Each row was made from one small tree. The marks that hang from a mark follow it in brackets, in the order of their numbers. Every link used is in the known rows. Write each row's tree.
(in the rows, 128 means zero)
Known rows:
K_464{K_533{K_934{K_144 K_538}} K_695 K_839{K_111}}: [127 149 132 232 111 177 115  83 112  91 158 176 145 123  97 132 111 119
 149 128 111  95 145 139 171 171 151 103  64 156  99 139 156 150 112 134
 196 124 101  81  93 139 196 148 102 106]
K_144{K_188{K_666 K_847{K_682{K_422}}} K_631{K_581}}: [ 79 142 209 135 149 114 141  43 135 194 140 109 135  71 116 161  79 123
 111 102 173 140  88 135 149 109  28  94  83 144 171  90 122 139 169 141
 117 121 154 113 193 107  68 130 110 150]
K_533{K_934}: [130 134 128 125 120 148 124 119 109 133 129 126 119 155 115 130 113 119
 132 134 126 137 131 136 118 124 120 124 117 132 133 109 120 135 114 134
 138 122 129 120 146 129 116 141 118 124]
K_144{K_188{K_847{K_682}} K_631{K_581{K_486}}}: [ 89 148 162 137 159 127 110  85 132 224 128 122 112  74 105 159 117 127
 109 126 144 164 108 111 147 111  64 119 107 124 157 126 152 119 160 117
 145 122 143 119 190  95  27 146 101 110]
K_486{K_581}: [123 117 115 131 123 124 153 113 122 154 130 139 119 113 129 118 123 127
 133 119 120 118 127 131 132 135 117 117 149 121 149 143 141 123 117 132
 120 131 105 131 116 130 111 125 104 115]
K_756{K_581{K_486}}: [120 122 109 114 142 116 148 146 112 162 136 133 135 124 116 128 126 138
 122 119 135 136 116 133 163 132 129 132 163 110 143 163 139 127 134 130
 127 134 101 135 129 114  87 130 103 101]
K_695{K_464}: [135 111 145 124 126 128 147 133 132 139 120 109 131 140 141 127 132 131
 133 121 146 122 131 130 136 101 127 123 125 131 136 122 123 107 119 143
 130 134 123 132 134 141 121 115 106 114]
K_839{K_111 K_464{K_533{K_934} K_695}}: [132 100 107 146 137 174 112 110 110 108 120 153 132 152 114 136 127 113
 135 117 134  93 122 158 138 137 122 101  86 119 124  94 132  98 104 143
 185 150 123  89 119 160 175 162 117 126]
K_934{K_144{K_188 K_631{K_581{K_486}}} K_533 K_538}: [ 42 146 147 173 139 124 123 115 139 207 179 142 131  68  96 155 116 123
 132 136 142 176 152 118 185 144 117 119 113 154 106 140 149 181 140 127
 151 134  84 130 141 102  63 111  78  66]
K_533{K_934{K_144 K_538}}: [ 98 144 136 169 110 158 123  98 117 142 166 139 127 143  95 139 109 124
 145 147 127 125 141 128 121 154 148 125 107 153 116 125 122 159 110 147
 150 125 109 112 125 100 131 132  87  91]
K_144{K_188{K_847} K_631{K_581{K_486}}}: [ 83 144 159 117 171 115 125  97 136 213 143 125 101  77 116 140 119 119
 109 132 158 177  99 118 158 125  60 123 123 117 152 131 140 134 147 108
 146 103 127 131 173 109  27 143 109 113]
K_847{K_682{K_74 K_422}}: [127 108 169 130  80 123 143 111 118 144 115 120 175 112 116 159  99 139
 140 124 121  98 149 155 115 117  99 116  99 137 127 113 130 138 138 152
 115 134 134 125 157 139 122  95 113 143]
K_111{K_839{K_464{K_533{K_934{K_538}} K_695}}}: [ 98  85 135 145 134 169 129  87 113 135 157 158 125 142 105 143 125 117
 155 108 132  97 137 145 108 126 139 105 103 138 138 115 146 100 123 130
 164 134 103  91 103 117 153 153  93 119]
K_111{K_839{K_464{K_695}}}: [105  87 142 127 138 132 129 133 122 137 139 133 121 132 121 145 134 108
 146 105 142 123 135 138 116 111 143 127 129 116 151 122 131  84 137 118
 144 138 121 105 108 119 141 134 124 143]
K_695{K_464{K_839{K_111}}}: [151 142 149 150 131 131 149 147 130 102 115 126 144 133 154 107 115 134
 132 115 134 121 118 146 164 119 122 108 111 130 133 144 128 113 121 129
 147 125 122 124 135 150 151 132 111 110]
K_839{K_111 K_464{K_533{K_934{K_144 K_538}} K_695}}: [101 110 112 194 124 185 114  90 117 114 156 162 139 140  94 147 127 120
 149 126 130  80 135 153 137 166 148 100  77 141 107 110 134 125 100 153
 198 156 102  82  98 132 194 155  82  90]
K_533{K_464 K_934{K_144{K_188 K_631{K_581}} K_538}}: [ 56 135 142 136 134 150 123  93 109 210 174 109  77 129  89 155  76 107
 134 145 175 178 148 136 149 128  99  96  97 161 142  97  99 172 115 147
 125 138 111  99 189  92  86 149  87  81]
K_111{K_839{K_464{K_533{K_934{K_144{K_188}}} K_695}}}: [ 73 115 148 151 134 160 123 105 130 144 150 138  98 131  96 163 130  82
 155 101 151 144 159 145 134 126 146 100  72 142 133  91 149 123 121 118
 182 153 128  85 125 128 130 134 108 141]
K_934{K_144 K_533{K_464{K_695 K_839{K_111}}} K_538}: [116 120 121 252 112 149 127 129 125  98 174 152 142 118 110 140 132 127
 150 131 108 129 170 142 175 164 154 118  83 165 101 154 115 165 130 133
 170 137  85  76  90 134 200 117  94  95]
K_839{K_111 K_464{K_533{K_934{K_538}} K_695}}: [117  96 111 161 137 184 114  87 109 114 140 165 139 145 108 138 119 132
 141 123 126  78 119 158 133 148 130  97  91 130 116 106 132 109 106 144
 178 149 104  95 109 138 187 173  94  98]
K_695{K_464{K_533{K_934{K_144{K_188 K_631} K_538}}}}: [ 67 143 165 164 117 160 131  83 137 164 148 124 105 123 103 152 105 111
 147 127 161 145 154 124 159 111 127  89  54 171 113  98 141 154 125 148
 165 153 104 112 163 118 100 128  71  84]
K_695{K_464{K_533{K_934{K_538}} K_839{K_111}}}: [146 143 144 167 125 170 149 105 119  98 136 154 148 144 138 106 108 142
 141 124 121  94 119 154 157 133 118  89  85 150 122 142 141 127 105 144
 167 119 105 111 130 146 163 151  80  84]
K_682{K_847}: [120 133 144 135 117 125 132 123 142 141 138 126 129 115 114 129 127 134
 125 145 135 121 130 142 124 136 105 106 127 141 149 121 123 119 153 120
 148 121 121 127 129 136 110 122 124 138]
K_847{K_682{K_74}}: [141 123 153 144  95 136 124 110 127 145 120 128 139 112 110 157 115 136
 134 135 115 101 147 142 117 125 119 119  99 127 120 128 147 129 124 138
 124 136 134 116 164 119 129 109 127 127]
K_464{K_533}: [135 126 123 136 127 139 130 116 139 114 127 140 131 118 132 124 144 130
 126 119 125 107 130 128 136 133 125 118 109 136 119 127 151 133 129 131
 145 132 131 119 117 147 141 128 125 135]
K_533{K_934{K_144}}: [113 148 132 153 110 148 121 119 119 138 146 126 119 152 102 134 118 107
 139 138 132 143 145 130 127 142 140 128 102 144 128 111 118 149 108 143
 155 126 128 107 134 123 120 124 106 119]
K_464{K_533 K_839}: [143 137 129 162 124 133 138 124 137  96 125 153 133 114 140 102 132 120
 133 109 122 110 137 128 148 132 127 112 107 143 123 148 168 127 134 112
 151 117 130 113 111 150 151 125 128 136]
K_756{K_581}: [132 131 115 115 129 116 154 132 110 142 141 120 124 133 119 126 115 130
 123 119 131 134 122 142 150 134 135 111 144 116 140 144 121 136 133 137
 116 144 116 136 130 111 133 126 112 119]
K_839{K_111 K_464{K_533 K_695}}: [131  91 109 151 144 156 115 119 130 102 118 152 141 124 128 135 145 123
 131 111 132  84 120 149 147 140 127 102  97 117 119 111 140  94 118 133
 177 160 122  96 101 159 191 151 123 126]
K_847{K_682}: [134 130 129 149 117 140 114 118 126 140 112 123 141 120 116 144 127 137
 127 123 113 119 137 122 118 114 132 126 112 135 133 124 138 114 140 133
 125 146 144 113 143 115 126 131 120 125]
K_188{K_144 K_666}: [111 148 166 134 151 133 141  86 154 122 156 129 120 108 121 121 131 115
 120 107 164 110  90 131 122 168 107 127 103 134 141 122 136 126 115 144
 132 103 126  99 127 105 137 121 132 143]
K_111{K_839{K_464{K_533{K_934}}}}: [108 114 134 102 139 155 139 124 127 125 139 136 116 154 126 122 132 109
 141 108 139 125 129 153  97 118 117 109 108 132 155 112 137 110 122 130
 160 129 128 103 133 125 125 142 103 129]
K_581{K_486}: [116 120 127 127 139 127 123 143 131 148 124 140 136 122 124 130 139 137
 126 128 131 130 122 119 141 127 120 153 149 121 131 147 144 119 130 125
 141 112 116 129 125 132  81 131 119 110]
K_144{K_631}: [106 135 137 127 122 122 113 125 128 140 123 123 118 119 123 133 116 115
 127 127 144 141 136 118 132 111 116 124 107 134 132 120 125 126 149 130
 134 138 119 127 147 116 108 129 136 127]
K_533{K_464 K_934{K_538}}: [114 106 120 133 127 161 131 110 106 148 154 125 106 169 110 134 108 138
 137 144 139 129 137 141 106 126 117 125 123 148 141 119  97 142 110 147
 123 121 110 101 153 111 124 154  96  92]
K_682{K_422}: [115 116 144 116 116 113 143 129 118 125 119 121 162 129 133 131 111 133
 132 120 132 122 133 140 127 116 106 126 128 137 133 113 110 132 143 139
 120 122 130 136 119 147 120 114 117 145]
K_631{K_581}: [133 125 127 116 139 124 142 119 114 162 143 126 128 120 131 120 111 127
 121 130 140 127 118 137 139 133 109 114 148 121 140 127 129 127 112 135
 118 121 134 130 135 135 119 132 123 121]
K_139{K_581{K_486}}: [128 120 115 101 137 142 150 140 132 154 120 137 133 114 125 116 125 129
 128 140 135 138 117 123 146 115 117 141 156 111 140 165 143 115 117 121
 133 134 112 121 126 128  66 124 105 110]
K_144{K_188 K_631}: [ 80 145 146 116 137 120 110 118 135 153 117 118 101 105 120 148 107 110
 126 123 150 172 137 119 151 106 111 110  98 134 122 102 127 142 152 113
 128 144 124 136 171 114  93 136 139 130]

Write each row's tree:
[127 152 122 174 120 155 122 149 115 105 142 127 109 161 117 123 108 112
 136 137 137 151 143 151 143 148 120 119  91 151 138 129  99 155 105 141
 164 118 128  77 147 133 149 144 109 109]
K_533{K_464{K_839{K_111}} K_934{K_144}}
[ 85 105 124 167 125 168 112 100 130 144 136 139  96 133  95 156 124  83
 147 111 155 130 161 140 148 133 143 100  74 143 116  74 149 122 108 127
 186 166 130  90 128 147 140 136 105 128]
K_839{K_464{K_533{K_934{K_144{K_188}}} K_695}}
[ 73 146 207 149 139 118 129  50 150 158 126 109 133  81 114 169  93 122
 119 103 159 142 101 125 139 107  45 109  63 150 155  90 120 144 184 132
 129 125 146 112 188 102  74 129 114 155]
K_144{K_188{K_666 K_847{K_682{K_422}}} K_631}
[158 145 144 157 124 160 148 127 120  94 114 138 140 152 144 104 113 126
 135 115 130 111 121 156 161 119 106  95  80 143 129 124 143 120 106 142
 171 121 123 105 137 168 152 141  99 112]
K_695{K_464{K_533{K_934} K_839{K_111}}}
[150 160 126 156 127 161 127 117 117  81 122 157 136 136 129 104 113 123
 131 122 111 115 120 153 151 148 112 101  82 137 122 129 146 142 115 127
 172 114 126 103 132 155 159 154 125 127]
K_464{K_533{K_934} K_839{K_111}}
[ 86 151 133 182 104 126 116 134 143 134 155 124 132 105 112 141 139 104
 137 128 129 162 171 119 153 134 139 128  80 158 111 124 125 163 151 138
 162 147 103 115 122 119 126  90 109 116]
K_934{K_144{K_631} K_533}
[114 113 183 116  79 106 159 112 135 142 137 122 165 104 112 140  99 138
 137 143 140 105 142 177 122 134  73  97 117 146 141 108 111 142 152 137
 138 108 111 139 145 159 106  85 123 153]
K_682{K_74 K_422 K_847}
[ 82 149 191 147 175 127 120  57 148 217 143 128 110  65 104 161 107 128
 105 110 169 148  79 113 161 121  43 120 104 127 164 123 155 125 157 123
 137 111 139 103 196  90  26 147 113 116]
K_144{K_188{K_666 K_847{K_682}} K_631{K_581{K_486}}}
[ 88 155 160 131 149 120 119  87 149 154 133 118  92  93 119 148 120 110
 118 128 146 179 116 120 138 125  84 113  84 131 137 112 124 145 161 106
 145 122 133 131 171 101  86 137 124 139]
K_144{K_188{K_847} K_631}
[ 78 121 123 179 120 133 135 118 126 178 190 121 121 110 109 140 121 121
 136 139 150 153 166 133 147 140 117 111 105 172 131 133 101 173 130 157
 134 144  90 100 136 108 124 105  78  75]
K_934{K_144{K_631{K_581}} K_533{K_464} K_538}
[ 95 152 173 119 158 123 138  76 137 168 166 121 114  88 117 119 106 103
 112 106 190 122  85 128 137 160  77 106 102 132 161 114 133 123 119 148
 126 104 121  98 150  99 108 125 134 138]
K_188{K_144{K_631{K_581}} K_666}
[ 82 101 142 178 122 172 130  92 121 135 172 157 124 137  92 149 132 105
 162 114 138 102 152 140 113 142 157 111  90 151 131 121 146 116 119 140
 184 140 102  79  93 110 157 136  81 111]
K_111{K_839{K_464{K_533{K_934{K_144 K_538}} K_695}}}
[111  85 135 135 140 141 134 118 130 121 133 145 127 123 126 141 149 108
 146  97 138 104 139 138 122 117 137 112 110 127 144 124 153  86 137 123
 162 146 121  97  96 138 154 133 125 148]
K_111{K_839{K_464{K_533 K_695}}}
[144 131 121 148 139 135 132 152 125  95 123 127 120 140 141 112 118 132
 125 126 133 133 126 150 145 134 109 120 116 133 139 151 109 134 127 123
 136 120 125  99 143 138 159 149 127 120]
K_533{K_464{K_839{K_111}}}
[143  98 122 172 114 150 118 124  95 129 130 130 102 162 111 129 105  98
 141 120 140 138 157 132 143 110 125 127 108 142 146 111 121 110 116 122
 142 115 126  75 133 150 141 144 127 137]
K_533{K_464{K_695 K_839} K_934}
[ 98 144 218 139 142 123 138  34 145 198 159 119 101  63 102 167  84 118
 114 121 169 132  93 144 148 137  39  92  73 128 148 105 143 150 139 133
 122 117 141 109 223  91  81 121 131 138]
K_144{K_188{K_666 K_847{K_682{K_74}}} K_631{K_581}}
[ 92 156 162 153 137 131 103  78 144 167 115 112 104  88 108 164 121 117
 118 122 131 164 126 114 128 108  88 112  69 139 142 108 135 132 175 112
 140 143 150 115 186  88  81 142 115 135]
K_144{K_188{K_847{K_682}} K_631}
[ 87 155 171 133 146 127 129  83 151 135 150 123 113  96 114 126 120 103
 120 105 180 123  95 121 128 153  93 122  82 142 146 116 133 127 137 142
 138 108 116  99 144  90 116 122 138 142]
K_188{K_144{K_631} K_666}
[156 136 124 190 125 164 113 105 104  87 120 164 139 133 115 123 113 113
 136 116 112 104 133 143 170 142 122 100  74 134 113 121 155 121 115 122
 183 119 121  89 112 169 174 156 134 143]
K_464{K_533{K_934} K_695 K_839{K_111}}
[125  75 109 152 131 147 125 113 131 122 121 148 128 127 123 131 146 110
 138 103 145  89 140 135 135 125 139 115 111 126 128 111 154  81 127 128
 166 158 124 102  95 155 168 132 120 136]
K_839{K_464{K_533 K_695}}
[149 109 119 181 133 140 119 136 112 102 123 138 121 135 127 129 120 122
 133 117 130 124 135 142 164 129 122 120 105 130 132 136 116 114 127 121
 145 125 120  85 122 151 176 148 136 132]
K_533{K_464{K_695 K_839{K_111}}}
[ 90 111 137 114 137 164 145 105 127 130 158 151 123 148 119 125 125 128
 148 117 131 111 126 153  90 130 128 103 113 141 147 128 139 120 122 134
 153 128 110 109 124 103 132 153  82 103]
K_111{K_839{K_464{K_533{K_934{K_538}}}}}
[104 120 113 147 117 161 129 121 134 126 143 137 117 152 113 123 134 101
 139 120 148 114 146 146 117 139 137 113  95 145 135 101 138 126 103 147
 183 149 128  96 124 138 144 125  92 108]
K_839{K_464{K_533{K_934{K_144}}}}
[ 91 128 140 131 126 156 140 127 137 128 156 135 115 149 114 131 138  99
 148 110 145 129 145 150 100 136 137 112  93 143 148 117 138 124 117 138
 179 136 127  91 123 118 131 128  91 123]
K_111{K_839{K_464{K_533{K_934{K_144}}}}}
[ 93 121 122 169 138 176 107 103 127 125 131 145 111 133  96 157 123  97
 140 119 143 128 140 156 161 147 136  89  58 132 106  77 136 131 102 133
 198 169 129  86 131 151 164 154 107 122]
K_839{K_111 K_464{K_533{K_934{K_144{K_188}}} K_695}}
[128 155 151 199 113 170 150 106 128 101 152 150 147 139 126 114 114 132
 147 127 126  98 136 149 161 149 136  94  71 164 114 144 144 146 103 152
 187 128 102  98 117 141 167 132  67  79]
K_695{K_464{K_533{K_934{K_144 K_538}} K_839{K_111}}}
[ 79 134 233 142 117 113 138  40 150 164 135 115 135  72 108 177  81 122
 126 108 162 128 110 147 137 117  34 103  51 144 143  95 125 158 169 136
 127 116 137 113 211 106  83 105 123 159]
K_144{K_188{K_666 K_847{K_682{K_74 K_422}}} K_631}
[ 74 155 147 157 124 157 121  91 125 156 162 134 104 127  90 155  99 118
 143 144 133 156 147 131 137 149 142 110  97 153 107 108 122 178 113 131
 142 135 114 121 149  98 114 140  92  94]
K_533{K_934{K_144{K_188} K_538}}
[127  95 125 190 114 161 124 101  92 134 150 146 109 155 105 133  99 116
 149 128 135 121 157 130 138 122 134 123 111 154 138 126 120 120 118 127
 139 114 104  81 127 129 152 154 105 110]
K_533{K_464{K_695 K_839} K_934{K_538}}
[104 160 132 171 114 151 112 143 115 116 136 120 104 150 110 125 100  99
 135 132 153 168 148 143 151 133 110 117  68 158 142 122  97 152 125 141
 166 123 118  76 170 123 136 145 114 108]
K_533{K_464{K_839{K_111}} K_934{K_144{K_631}}}
[ 95 139 128 200 108 138 136 114 145 124 177 144 149 110 111 140 141 133
 143 139 108 131 161 130 144 163 159 127 106 164  98 148 127 180 129 143
 151 139  93 123  97 110 152  96  84  93]
K_934{K_144 K_533 K_538}
[ 96 138 141 228  96 161 107  76 114 127 156 166 125 112  89 135 105  92
 156 118 136 111 169 111 167 139 148 109  56 169 109 130 169 137 138 128
 189 127  95  82 106 126 152 131 103 114]
K_464{K_533{K_934{K_144{K_631} K_538}} K_695 K_839}
[ 88 159 146 142 121 148 118 111 127 153 142 120  98 134  98 151 107 100
 137 136 139 169 149 133 137 134 133 113  91 145 116  94 122 166 114 129
 148 134 135 116 157 120 102 132 110 122]
K_533{K_934{K_144{K_188}}}
[ 75 145 188 123 187 115 135  68 149 204 157 132  98  69 115 142 109 120
 104 114 182 160  69 118 169 135  40 124 121 118 159 126 143 139 143 119
 141  93 124 120 182 101  32 141 124 119]
K_144{K_188{K_666 K_847} K_631{K_581{K_486}}}
[119 125 127 217 116 170 116 109 102 115 161 146 120 152  96 142 103 117
 150 137 130 120 150 143 157 155 143 117  85 157 123 132 111 144 110 139
 167 123  99  66 119 125 177 154  98  96]
K_533{K_464{K_695 K_839{K_111}} K_934{K_144 K_538}}
[149 132 131 186 129 134 117 129 112  91 121 153 143 112 125 126 114 120
 134 119 116 115 127 137 176 139 133 117 103 125 115 140 138 116 129 110
 156 123 119 106 107 148 177 146 147 140]
K_464{K_695 K_839{K_111}}
[151 155 129 163 134 140 130 130 138  75 119 157 145 110 145 105 129 134
 127 114 112 106 119 144 161 152 115 102  94 132 114 149 155 138 130 118
 163 122 127 109 114 154 173 144 133 128]
K_464{K_533 K_839{K_111}}
[162 138 143 159 131 141 151 135 141  85 113 139 146 125 158 104 131 136
 131 108 130 100 124 147 166 123 117  97  94 138 125 145 150 115 120 133
 161 131 124 116 122 166 163 131 107 116]
K_695{K_464{K_533 K_839{K_111}}}
[103 128 222 144 123 120 157  43 152 154 138 120 144  82 113 173  90 135
 127 111 147 114 103 158 131 134  48 107  74 138 136 104 128 159 149 136
 123 113 146 114 191 117  99 104 116 160]
K_144{K_188{K_666 K_847{K_682{K_74 K_422}}}}
